Each row comes from the steps of one path. Every step used is in the known rows, and no mark comes twice. Write the path behind each row, first mark first.
Known rows:
H-W-Y: [-1.21 -1.45  3.61  0.21 -2.24  4.01  0.17 -0.01 -2.35  0.41 -0.29 -1.81
 -0.21 -3.88  0.01 -4.02 -2.91 -0.55 -0.97 -0.40 -0.22  3.19 -0.51  0.18
 -0.85]
Y-F-E-W: [ 1.49  2.31  2.03 -3.49  2.88 -1.90 -0.50 -1.43  1.22 -3.18 -0.89  0.33
  1.38 -2.24 -0.42 -1.52  0.17  1.61 -1.14 -2.57  0.44  0.97 -2.58  1.55
 -3.06]
B-H-W: [ 2.32 -2.85  5.38 -0.83 -2.00  7.64  2.26  4.00 -2.17  0.18  0.56  1.04
  0.45 -5.32  1.69 -1.28 -2.44 -5.24  2.41  0.52  0.29  6.64  2.95  2.29
 -1.91]
Y-C: [ 0.80  0.25 -0.77 -1.96 -4.26  1.07 -1.90 -0.11 -2.17 -1.95  1.00  0.47
 -1.68 -3.90  0.12 -0.05 -1.65 -1.00  0.34  0.15  0.72  0.24 -1.89 -0.98
  1.56]
C-H-F: [ 2.29 -0.81  2.35 -0.58 -1.23  2.40  1.67  1.21 -1.76 -0.80 -1.05 -1.02
 -4.32 -0.47 -1.24  0.24  0.24 -2.02  3.68 -1.38  0.55  4.07  0.90  1.16
  0.93]
W-H-C: [ 1.11 -0.52  2.07 -0.97 -0.62  2.79 -0.15  1.99  1.59 -1.44  1.33  4.60
 -2.06 -4.41  0.82 -1.04 -2.00 -0.71  0.97 -1.09  1.07  3.15  0.06 -1.67
 -0.17]
B-H-F-Y-W-E: [ 0.72  0.13  3.94 -0.76 -0.88 -1.93  2.00  0.33 -0.41  0.19 -0.96 -1.00
  0.04 -3.00 -1.24 -2.05  0.68  2.50 -1.10 -3.06  1.93  3.23 -0.98 -0.47
 -3.50]
W-H-C-Y-F: [ 0.79  3.26  1.61 -2.44  0.79  1.92 -1.38  0.03 -0.20 -1.47  1.83  4.59
 -2.76  0.46 -1.70 -2.51 -2.43  0.06 -1.63  0.91 -0.01 -0.38 -0.97  1.05
 -1.57]
C-H-W-E: [ 1.66 -1.33  3.84 -1.26 -1.18  4.73 -0.19 -0.85 -2.12 -0.57 -1.99 -2.08
 -1.64 -1.44  1.14 -3.45 -0.89 -1.92  0.68 -0.03 -1.14  3.28 -0.41  1.87
 -0.12]
E-C: [ 0.08 -0.56 -1.03 -1.30 -3.73  0.83 -2.47  1.18 -2.54 -1.23  0.96  1.08
 -2.30 -3.67  0.21 -0.05 -2.17 -0.24  0.53 -0.08  0.26  0.40 -1.87 -0.45
  1.58]
H-C-Y-W: [ 2.85  0.83  0.49 -3.01 -2.28  1.10 -0.95 -0.05 -0.07  1.16  0.74  2.85
 -1.80 -2.40 -2.08 -2.14 -1.34  0.05  2.63 -0.08  2.59 -0.77  1.45  0.07
 -1.58]
C-Y: [ 1.69  0.85  0.99 -0.72 -2.82  2.16 -1.43  0.04 -3.31  1.07  2.75  1.51
 -1.05 -0.14 -1.56 -1.39 -1.90 -0.27  2.19  0.02  1.45  0.72  1.33  2.36
 -0.62]
B-H: [ 3.40 -2.60  3.81 -0.37 -1.65  5.48  1.22  4.04 -2.50  0.12  2.75  3.37
 -1.63 -3.11  2.47  0.79 -1.19 -3.47  3.04 -0.85  0.84  4.71  2.27  1.69
 -1.14]
C-Y-F-E: [ 0.28  2.67  1.52 -2.30  1.08 -0.21 -1.30 -0.28 -1.07 -1.57  0.63  0.18
  0.68 -0.60 -1.53 -1.84 -1.50  1.24 -1.42 -0.69  0.34  0.07 -1.73  3.97
 -1.73]
E-W: [ 2.80  0.53  1.52 -2.00 -0.40  0.48 -0.40 -0.90 -0.43 -1.12  0.82  1.48
 -0.24 -2.21 -0.12 -0.98 -0.30  0.12  2.16 -2.24  1.30  2.05 -0.03 -0.06
 -1.93]
C-H: [ 4.44 -0.96  2.22 -2.33 -0.34  4.18 -0.87  0.69 -2.11 -1.86  0.31  0.98
 -3.56  0.05  1.57  0.23  0.13 -3.22  4.16 -0.78 -0.44  2.82  0.81  2.54
  1.47]
W-Y: [-0.42 -1.11  2.01  0.68 -1.90  1.89 -0.78 -0.22 -2.46  0.28  1.52  0.13
 -2.06 -1.83  0.57 -2.27 -1.88  1.28 -0.35 -1.84  0.18  1.25 -1.28 -0.51
 -0.07]
Y-F-E-C-H-B: [ 2.89 -1.17  1.89 -3.99 -0.32  3.36 -0.94  1.42 -1.68 -5.04 -1.41 -0.06
 -3.26 -3.19  2.17  1.46  0.58 -3.46  0.65 -0.39 -1.91  1.01 -2.41  2.86
  0.90]
E-W-H-C-Y-F: [ 1.66  4.06  1.87 -3.73  1.72 -0.06 -1.38 -1.70  0.81 -2.06  1.17  4.58
 -1.78  0.98 -2.41 -2.96 -1.56  1.05 -1.74  0.39  0.46 -1.29 -1.19  0.42
 -3.07]
W-E-C: [-1.19 -0.62 -0.77 -0.22 -3.92 -0.45 -2.93 -0.53 -2.77 -0.53  0.28  0.04
 -2.63 -2.78  0.42 -1.63 -1.84  2.21 -1.76 -0.49 -0.27 -0.93 -3.60 -1.27
  1.07]
H-F-Y-W-E: [-0.40  1.53  2.05 -0.62 -1.00 -3.63  0.81 -1.56  0.12 -0.08 -1.77 -2.48
  0.25 -2.86 -2.26 -2.87  0.40  4.19 -1.64 -3.52  1.80  2.19 -2.39 -1.16
 -2.69]
F-E-W-H-B: [ 2.31  0.14  5.10 -2.34  0.61  0.65  0.05 -0.44  1.64 -3.97  1.26  1.83
  2.63 -5.00  1.11  0.80  1.64 -0.82  0.66 -3.19  0.71  3.68 -0.41  0.41
 -3.16]
H-C-Y-F: [ 1.19  1.65  0.02 -1.77 -0.25  3.21 -0.34  0.96 -1.42 -0.35  0.94  3.40
 -3.88 -0.65 -1.40 -2.48 -3.19 -0.43 -0.36  0.82  0.36 -0.33 -0.58  1.39
 -0.86]

Write each row's path:
[ 3.06 -3.08  2.08 -3.05 -2.18  3.33 -0.78  1.88 -1.85 -3.87 -0.98 -0.52
 -2.14 -4.76  2.45  2.14  0.63 -3.44  2.63 -0.89 -0.60  1.88 -0.91  2.30
  1.49]	F-E-C-H-B
[ 0.98  1.46  1.84 -1.85 -0.41 -2.51 -0.99 -1.86 -0.09 -0.74 -0.72 -0.84
  0.85 -2.72 -0.38 -3.06  0.18  3.43 -1.35 -3.02  1.25  1.32 -2.61 -0.22
 -2.36]	F-Y-W-E
[ 2.39  0.13  1.95 -1.92 -0.24  4.91  0.84  2.92 -1.97 -0.05  1.68  4.80
 -4.12 -0.68 -0.28 -1.56 -2.96 -2.05  0.21  1.26  0.38  0.74  0.84  2.21
 -1.89]	B-H-C-Y-F
[ 0.34  1.16 -0.82 -2.68 -3.06 -1.45 -1.16 -0.13 -1.55 -3.29 -0.13 -0.99
  0.65 -5.17 -0.52 -0.61 -1.77  0.66 -1.15 -0.94  1.51  1.39 -2.92 -0.32
  0.70]	F-Y-C
[ 5.27 -2.88  3.32 -1.73 -1.44  7.16  0.90  2.09 -2.45 -2.61  0.59  1.22
 -3.81 -2.78  3.01  1.69  0.74 -5.43  5.00 -1.34 -0.76  4.19  1.59  2.43
  0.78]	C-H-B
[ 2.99 -4.30  2.51 -0.27 -1.93  6.44  2.66  5.60 -0.60  0.29  1.19  4.84
 -3.51 -5.89  2.71  0.17 -2.63 -3.28  3.31 -0.74  1.70  4.43  2.40 -0.26
 -0.48]	B-H-C
[-0.57  1.45  3.34  0.60 -1.17  0.03  0.93  0.68  0.08 -0.81  1.24  0.85
 -1.16 -1.79 -2.29 -0.28 -0.33  0.39  0.34 -1.87  0.97  4.51  0.03 -1.04
 -1.05]	W-H-F
[ 1.54 -0.81  0.02 -0.64 -3.00  3.26 -0.07  1.57 -1.70  1.36  1.50  2.94
 -2.71 -2.78 -1.25 -1.87 -3.18 -0.36  2.45  0.34  2.35  0.57  1.59  0.61
 -0.16]	H-C-Y
[-1.07  1.32 -0.53 -2.81 -0.47 -1.52 -2.62  0.63 -0.89 -3.26 -0.81 -0.14
 -0.64 -3.61 -0.18 -0.68 -1.77  1.27 -2.78 -0.37 -0.63 -0.65 -4.47  1.19
  0.36]	Y-F-E-C
[ 2.19  0.31  3.71 -2.18 -0.55 -1.21  2.70  2.00  0.15 -0.64 -0.71 -0.23
  0.65 -4.15 -1.80 -0.45  0.50  0.17  1.40 -2.81  2.56  4.75  0.88  0.41
 -3.34]	B-H-F-Y-W
[ 1.75  2.33 -0.40 -3.98 -3.81 -1.81 -3.94 -1.76 -2.14  0.25  1.32  1.22
 -0.73 -0.61 -2.96 -1.40 -0.83  0.92  0.94  0.81  1.54 -2.99 -0.50  0.64
 -0.93]	E-C-Y-W
[-0.68  0.71 -0.51 -2.15 -3.67 -2.08 -3.27 -0.33 -2.62 -0.38  1.01 -0.40
  0.65 -2.30 -2.20 -1.04 -2.00  1.87 -0.40  0.56  1.53 -1.79 -1.53  2.16
  0.28]	F-E-C-Y
[ 1.81  1.42  2.38 -3.50  0.75 -1.13 -0.16  0.65  3.38 -2.54 -0.13  3.52
  0.53 -5.23 -0.49 -1.85 -0.78  1.05  0.00 -2.04  2.14  2.84 -0.76 -1.69
 -2.12]	F-Y-W-H-C
[ 3.31 -1.43  3.86 -2.73 -0.85  6.36  0.42  0.95 -1.83 -1.55 -1.64 -1.14
 -1.21 -2.52  0.92 -1.83 -1.19 -5.04  3.36  0.68 -0.73  5.01  1.63  3.12
  0.36]	C-H-W
[ 1.52  1.32  2.69 -2.21  0.03 -2.89  0.41 -2.08 -0.08 -1.27 -2.77 -2.77
 -1.24 -0.75 -1.85 -2.50  1.75  2.71 -0.32 -3.02  1.01  1.82 -2.09  0.21
 -1.70]	C-H-F-Y-W-E
[ 0.31  2.26  2.18 -2.00  1.72 -0.17 -1.09 -2.54 -1.11 -1.84  0.21  0.76
 -2.22  0.72 -0.61 -3.36 -1.03  2.16 -3.04 -1.65 -0.97 -0.88 -3.39 -0.24
 -2.55]	E-W-Y-F
[ 0.37  3.72  3.49 -1.65 -1.63 -2.45 -0.58 -1.66  0.27  0.25  1.41  0.96
 -0.03  0.57 -4.91 -1.24  0.76  1.45  0.39 -0.92  1.97  1.28  0.77 -0.49
 -2.74]	C-Y-W-H-F
[ 0.99  1.59  2.51 -2.99 -0.05 -2.07 -1.17 -1.27  1.88 -1.11  0.92  2.94
  1.68 -2.40 -2.40 -2.29 -1.04  2.35 -0.06 -0.83  2.75 -0.21  0.13  0.47
 -2.73]	F-E-W-H-C-Y
[-2.77  0.98  1.34 -1.21 -2.13 -4.10 -1.40  0.43  0.50 -2.41 -0.58 -1.08
  0.77 -4.50 -2.33  0.11 -0.71  2.54 -2.11 -1.32  1.13  1.34 -3.06 -0.95
  0.09]	W-H-F-E-C
[-0.50  1.28 -0.34 -2.77 -2.60 -4.28 -3.08 -1.88 -0.94 -1.58 -1.21 -1.15
 -0.05 -3.55 -0.94 -2.45 -0.67  3.96 -2.77 -1.52  0.72 -1.35 -4.45 -1.25
 -0.83]	F-Y-W-E-C
[ 2.33  4.13  3.50 -3.68 -0.68 -1.32 -3.45 -2.57  0.23 -0.77  2.98  3.15
  1.17  1.22 -2.53 -1.51  0.67  0.57  0.59 -0.20  1.23 -0.29  0.47  0.87
 -2.64]	C-Y-W-H
[ 0.94 -0.72  2.44 -2.40 -3.05  3.25 -1.27 -1.93 -2.42 -1.79 -2.47 -2.88
 -1.64 -2.28  0.50 -3.12 -0.96 -1.85 -0.75  1.10 -1.06  1.03 -1.98  0.64
  0.90]	Y-C-H-W-E
[ 0.85  0.28  1.01 -2.37 -2.68 -2.08 -1.03 -1.52 -1.37 -0.87 -2.70 -2.36
 -4.48 -0.10 -2.37 -1.01  1.15  1.11  0.43 -0.75  0.18 -0.54 -2.15 -1.00
  0.57]	Y-W-E-C-H-F
[ 1.70  0.01  1.80 -4.75 -1.02 -2.61 -2.50 -3.67 -0.80 -4.00 -1.96 -2.59
 -0.82 -0.81 -0.20 -1.29  1.12  1.12 -0.87 -0.85  0.20 -2.40 -3.42  0.29
  0.68]	F-E-W-Y-C-H
[-0.08  0.66 -0.50 -2.23 -3.49 -2.21 -3.63 -1.85 -1.53 -0.52 -0.31 -0.01
 -1.85 -2.45 -0.32 -1.96 -0.57  2.53 -1.60 -0.61  0.16 -2.32 -3.53 -1.82
 -0.11]	Y-W-E-C
[-0.39  0.74  0.31 -2.47 -3.48 -2.15 -2.31 -3.48 -1.85 -1.96  0.17 -0.91
 -0.96 -2.39 -1.00 -2.21 -0.91  2.26 -2.30 -0.68  0.88 -2.56 -3.47 -2.76
 -0.26]	E-W-Y-C
